Known rows, with every way that one mark hangs from another
kufila(gipo teti): [ -8   8 -16 -42 -11 -17 -10  -7   2   7   7 -38  16   3   1  -3 -31  -8
   9   2  26  17  23  10  -5  25 -17 -38  16  15   2  -7  20  -7   4  11
 -11 -17  -6 -10  -6 -16  20  38   1  -1 -31 -13  10  13  -5  12]
kufila(teti zusoze(desapep)): [ 11  31 -12 -31  20 -28   3  17   7 -13  -1 -23 -23  22   3  -9 -11  11
   2 -33   9  -2  37  -2   2   1 -51 -40   4  27 -13  38  14 -14  -5   9
 -18 -49  -4  47 -34   6  28   3  12  -1 -18   6 -12  52  15   5]
venog(mefabur zover(patopad tesoko)): [-42   8 -27  28 -46  22 -19 -23  27  -3  22  14   3 -45 -44   5   8  28
 -39   2 -34 -21 -39  65  32 -38   2  85  12  -6   4  25 -75  33   9   5
  -2  44  -6 -72  15 -19 -48 -12 -39  25   3 -24  13 -48 -17  21]
zusoze(desapep kufila(gipo teti(zover))): [ 14  17  50 -32  25  14  24 -57 -41 -19 -10  37 -16  -1  29 -15  18  -4
   3  -8  61  11  34 -49 -24 -11  -7  10 -19  69  -5  -4   8 -36 -27   9
   1  -1 -12  11  36   4  65  26  11   1  -4 -35  -9  28   8  28]
kufila(gipo teti(zover) zusoze(desapep)): [  4 -16  -6 -32  -5 -41  -3   6 -28  11 -15 -29 -50  43  45 -37 -25  23
  -1 -12  22  22  45  -4  -9  35 -25 -46  -3  32 -13  11  48 -11  -1  17
 -20 -54 -39  29 -22  17  61  38  28  11 -36  -3 -17  14  -7  31]
kufila(teti zusoze): [ -7   9 -37 -21  12 -30  -9  20  22   2  11 -32 -14  21  -5   1 -26  10
   4 -35 -10  -4  28  14  -1  24 -38 -63  24  -7  -5  26  18   7  12  -5
 -17 -42   4  39 -36  -6   5  -9  29   4 -26  12 -18  32   8   5]
tesoko(kufila(gipo zusoze)): [-10 -33 -18  16 -23 -21 -25  26 -11  27  12 -36   2  12  15 -27 -32  -9
  22 -38 -16  31   3  19   3  -4  -1 -17 -13 -53 -10 -32  55  14  18  -1
 -17   3  24  24  -7  18 -52  36   3 -21 -15 -23 -23  -9  -9  -8]
kufila(gipo teti zusoze(desapep)): [  9  13 -17 -38  -3 -47  -8  10  -5  12   0 -46 -35  31  33 -34 -31  20
   5 -38  27  27  46   0  -6  40 -41 -44  -1  36  -9  27  43 -11   1  25
 -35 -51 -12  37 -32   3  39  40  11 -12 -49 -31  -8  44  -7  24]
desapep(zusoze(kufila(teti))): [ 13  33  -9  -7   6  36  21 -44  31  -9  13  24   8   9   0  18 -18   5
  -5   8   8 -15   2 -84  -4  -7  -8 -27  20   4  17 -27 -14 -13  -1 -31
 -10  15  25  34  35  10  10 -47  -1 -16 -14 -12  26  28   6 -21]
zover(patopad): [ -4  31   3  43 -27   7  -4  18  40 -12 -24   4  14 -27  -7  14   1   7
   3   0  19   1 -44  24  35  49   5  26 -17   3  -9   3 -35  17  13 -12
  -1   4  18 -27   8 -19 -28  -7  -7  -3   9  20  24 -33 -17  15]
desapep(zusoze(kufila(teti(zover)))): [  8  18  -4  -4   5  39  23 -49  19 -10   6  32   2  17   4  19 -13   4
  -9  18   6 -18   2 -83  -7  -8   3 -30  16   2  15 -36 -12 -14   0 -35
  -2  12  10  30  40  19  22 -49   6  -6  -6   3  22  16   4 -16]
zusoze(kufila(gipo)): [  7   5  14  -1  15  22  16 -44  -9   2   7  19  15 -15  28   2  -9  -7
   6 -26  16  14  -2 -28 -24  14   7  -1  -2  17   9 -23  22 -14 -10  -7
  -3  16  17   5  42 -24 -11  14   6 -13 -19 -68  -9   5  -7  12]
gipo(kufila(teti zusoze(desapep))): [ 27 -14  -1 -43  48 -36   8  47 -17  10  12 -24  15   7   4   0  14   3
  17 -25  -8   7  32  -4 -14  10 -25 -36  16  -2   9  12  24 -13 -13  12
  -6 -29  -3  37 -30   2  21   1   2 -36  -6  12   0  54  17 -34]
venog(mefabur zover(tesoko(kufila(zusoze)))): [-41 -17 -37   8 -31  17 -21 -17  -1   6  42   2   2 -19 -44  -3  -5  14
 -30 -14 -66 -16 -16  56  14 -93  -6  60  19 -44   3  12 -32  26   3   5
  -2  46  -6 -39   3   1 -66   1 -36  20   2 -39 -11 -29  -4  -4]
gipo(kufila(teti(zover) zusoze)): [ 12 -50 -10 -28  41 -34   5  43 -20  20  10 -20  12  14   2   4   8   3
  13  -7 -26   4  25   5 -20  26  -6 -54  30 -28  14  -7  25   5  -1  -3
   6 -25 -17  27 -26   5  24  -9  23 -15  -4  38 -11  20  15 -33]
gipo(kufila(zusoze(desapep))): [ 42 -11   4 -21  49 -20  17  51 -18   6   3 -22  20   1  25   1  17   6
  15 -25 -27  17   8 -14 -13   0 -16 -15   2 -12   7   0  38 -19 -21   8
  -3 -21  -6  36 -26   1  -3   5 -11 -42  -1  -6   1  37   7 -44]
tesoko(kufila): [ -6  -3   3  12 -11  12 -16  12  -7  -9  11  -6  39  -9 -25   4  -6 -30
  21  -9 -14   6 -13  13   9 -53   4   6 -15 -53  -9 -37  15   1   5 -13
  11  27  27   4   5  15 -58  16 -12 -14  25  11  -8 -11   6 -28]
zusoze(desapep kufila(gipo)): [ 33  38  47 -15  27  24  29 -49 -30 -22 -12  31   0 -12  44 -12  15  -5
   3 -26  48  19  11 -53 -18 -19  -9  33 -29  67  -3  -8  22 -44 -33  13
  -5   6   5  14  40  -9  22  28 -14 -21  -5 -73   0  31   0  15]
teti(zover(patopad)): [ -6  -4  18  36 -18  16   9   5   1 -19 -40  26   4  -3  13  13  10   7
  -5  37   4  -3 -34   9  16  26  26  13 -18  -8 -11 -19 -18   8   6 -22
  25  -5 -25 -26  20   5   5  -7  12  31  28  53   6 -66 -13  11]
venog(mefabur): [ -6  26 -11  -1  22  29   0 -16   6 -23  17  29  41 -12 -21  11   8  17
 -17 -16 -24  -3 -10 -10 -10 -68 -34  19  51 -15 -13  15  -7 -13  -7   3
   1   2 -15 -29  15  -9 -18  -4 -18  -5   6   1   3  -4  -5 -22]
patopad(mefabur): [ 16  24  -2  27  20  23   2  14  -3  -3 -19  13 -11  41   2  14  -8 -32
   9  45 -21 -19 -24   0  -3 -70   7  32  -5 -26 -19  17  12 -23  12  29
  14 -18  17  -1 -24  -1  -8 -30  -9  26  24  23  10   9   5 -18]
teti(zover(patopad(mefabur) tesoko)): [ -7  -1  13  62 -39  21  -5   6  23  -9 -43  14 -31   1   1  13  12 -10
 -15  75  -8 -23 -54  11  19  29  63  32 -43  -3  -3   8 -27  20  12 -11
  32  17 -12 -41  -8   4 -12 -28  -5  48  36  42   4 -70 -15  23]
kufila(teti(zover) zusoze(desapep)): [  4   5  -2 -25  17 -23   7  14 -15 -19 -16  -6 -37  35  14 -11  -2  15
  -4  -8   6  -4  37  -8  -3  -5 -32 -43  -1  20 -16  24  16 -14  -7   3
  -3 -50 -30  41 -28  22  51  -1  27  20  -6  34 -22  23  11  11]

Rows
[ 23 -33   7 -35  47 -33  12  46 -30   8   3 -12   6  17  12  -3  19   4
  13  -8 -11   7  30  -8 -19  11 -14 -38  16  -3   7   0  25 -12 -13   7
   4 -30 -23  33 -27  11  39  -1  17 -23   2  32  -7  32  16 -31]  gipo(kufila(teti(zover) zusoze(desapep)))
[ 13 -36   8 -36  41 -14  10  29 -22   4   9  -6  44  -3 -12  20  21 -18
  15  20 -11   0  18   2 -18   3   3 -36  26 -18  15 -21   8  -8 -11  -1
  20  -4 -20   2  -9  -1  26  -1   9 -16  15  45   6  12  17 -40]  gipo(kufila(teti(zover)))
[ 29  17  -8 -12   1 -24   6  18 -10   6 -16 -38 -27  24  62 -32 -29  25
   1 -38   1  37  11 -12  -5  23 -25 -12 -22  23 -11  10  66 -20  -9  20
 -28 -45 -11  34 -19   3   2  42  -9 -20 -43 -62  -3  19 -18  11]  kufila(gipo zusoze(desapep))
[  5 -35  10 -21  29 -17   4  36 -16  11   2  -2  37  -9 -13  17  24 -10
  16  17   2   2   9   9  -8  22   7 -22  23 -14  13 -18  -9   6  -2  -4
  16  -3 -12  -8  -6  -4  25  -5  11 -16  15  54   8   4  13 -28]  gipo(kufila(teti(zover(patopad))))
[ 21  50  45 -32  39  24  27 -49 -16 -38   0  42   3 -14   2   3  25 -15
   5 -24  52  -7  29 -50 -18 -37 -23  11 -14  70  -5  13 -17 -40 -31   5
   1   3  11  24  29  -5  39   4   4  -9  13 -28  -6  53  20   9]  zusoze(desapep kufila(teti))
[ 16 -32 -18 -34  42 -37   1  49  -3  23  21 -30  23   5  -3   5   4  -1
  17 -24 -24   8  26  10 -15  25 -16 -52  33 -23  15   4  23   3  -1   1
  -8 -24   4  33 -31  -8   5  -5  13 -33 -14  16  -5  45  15 -36]  gipo(kufila(teti zusoze))
[-13 -13  15 -10   1  12  10 -54  -6   4   8  15  -4 -10   9   2  -4 -14
  -1   1  27   1  12 -23 -25  34  20 -20   1  30  14 -16   6   1  -3 -13
   5  21   1  -5  32 -17  16  10  21  11 -13 -38 -20  -5   0  32]  zusoze(kufila(gipo teti(zover(tesoko))))
[-29  10 -31  -8 -20  31  -7 -30   5 -10  33   9  14 -29 -40  11   4  13
 -37   4 -61 -20 -23  47  10 -91  -8  64  23 -17   9  17 -45  11 -10   7
   5  42 -18 -56  10 -17 -48  -1 -45  26   3 -39   6 -29  -8  -3]  venog(mefabur zover(tesoko))
[-53 -10 -25  36 -59  18 -28 -18  16  10  30  13   1 -42 -57  -3   7  19
 -29  -7 -36 -17 -36  71  38 -52  11  91   8 -29   0  14 -73  43  17   3
  -3  59   7 -70  18  -4 -64  -4 -36  19  14 -16   7 -54 -13  16]  venog(mefabur zover(patopad tesoko(kufila)))
[ -7  -7  18  51 -14  19   2   8  -3  -8 -45  35 -15  19  13   9  10  -6
  -1  59   2 -10 -38  10  14   4  31  30 -20 -16 -19  -6 -18   6  18  -4
  27 -11 -18 -31   7  10  15 -23  14  43  36  69   6 -60 -10  11]  teti(zover(patopad(mefabur)))
[-41  -1 -24  17 -18  20  -6 -20  -4   3  18  35  12 -24 -34   0   3  32
 -27 -17 -29 -11 -24  63  28 -64 -25  84  37 -23 -13  13 -65  18  15  13
  -7  16 -13 -60  30 -11 -20  -9 -20  20   1   1  15 -41 -13   9]  venog(mefabur zover(patopad))
[ 13  21 -13 -11  -3  28  16 -44  25   6  14  13   3  13  14   7 -28   8
  -3   6  16  -3   5 -80  -9  13  -5 -28  20  11  18 -33   1 -13   2 -23
 -17   9  21  27  37  10  14 -29   0 -20 -26 -30  28  25  -2 -13]  desapep(zusoze(kufila(gipo teti)))
[ -9   0   8 -18  15   9  11 -48  -3   6  16  14  10 -12   7   0 -11 -12
   9 -25  31   7  21 -21 -25  24  -5 -19  14  25  10 -14   9  -8  -2  -3
  -7   9  18   5  33 -23  12  11  19  -8 -23 -46 -10  20   3  22]  zusoze(kufila(gipo teti))
[-10 -19  -7  -9 -24 -34 -29  16 -21  20  15 -36 -14  18   0 -35 -24  -8
  22 -38  16  23  31  15   6 -10 -19 -22 -14 -22 -17 -10  37   4  13  11
 -19  -5  19  31 -15  27 -11  41  10 -20 -13  -8 -22  25   3   2]  tesoko(kufila(gipo teti zusoze(desapep)))
[ 21  36  43 -37  27  13  23 -53 -25 -18   0  28  -5  -6  23 -13  11 -10
   7 -27  64  13  34 -45 -23 -11 -20  11 -16  75  -3   6   6 -36 -27  16
  -8   0   7  16  30  -8  46  28   3 -16 -12 -53  -4  47  11  25]  zusoze(desapep kufila(gipo teti))
[ 11 -32   6 -33  29 -14   4  28 -11   2   9 -16  38 -11 -18  22  21 -17
   8  27 -15  -7   7  -2 -16  12  19 -34  17 -14  23 -15   2   0 -13  -7
  20   9 -16  -4 -17  -5  12  -4   0 -11  15  35   6   9  15 -35]  gipo(kufila(teti(zover(tesoko))))
[  4 -49  -8 -10  29 -37  -2  49  -8  25   4 -15   4   8   3   1  11   8
  13  -7 -13   5  18  15  -7  52   0 -44  27 -25  12   1  11  16   8  -4
   0 -25 -10  19 -23   1  24 -13  27 -17  -5  43  -6  10  10 -20]  gipo(kufila(teti(zover(patopad)) zusoze))
[-17 -19  16  74 -53  16 -20   8  14   0 -33  11 -30   2 -10   5  15 -19
  -6  70  -8 -20 -52  20  24  16  68  38 -48 -25  -8  -6 -23  30  21 -13
  33  32   2 -38  -6  17 -26 -20   0  42  43  50  -2 -75 -11  21]  teti(zover(patopad(mefabur) tesoko(kufila)))
[-17  12   0  91 -80   8 -41  24  61  19 -15 -15 -32 -22 -35   4   7 -26
   1  40   4 -21 -64  39  43  32  66  60 -60 -22  -4  23 -44  48  33  -1
   9  52  57 -40 -28   0 -75 -26 -23  18  36  15   9 -42 -12  23]  zover(patopad(mefabur) tesoko(kufila))
[-19 -13  15  56 -55  16 -14   5  20 -14 -29   2  -8 -22 -10   9  14 -10
  -9  49  -4  -9 -49  18  26  36  61  20 -47 -15   1 -23 -25  34   9 -31
  31  39  -7 -37   5  12 -36  -4  -3  26  38  35  -5 -82 -13  17]  teti(zover(patopad tesoko(kufila)))
[ -6  40  -4  78 -65  12 -20  20  74   5 -29 -13 -31 -22 -21  14   8 -15
 -13  50   4 -25 -68  28  36  56  59  53 -51  10   3  42 -47  36  20   2
   9  31  38 -42 -32 -19 -53 -36 -29  24  24   3  23 -39 -16  32]  zover(patopad(mefabur) tesoko)
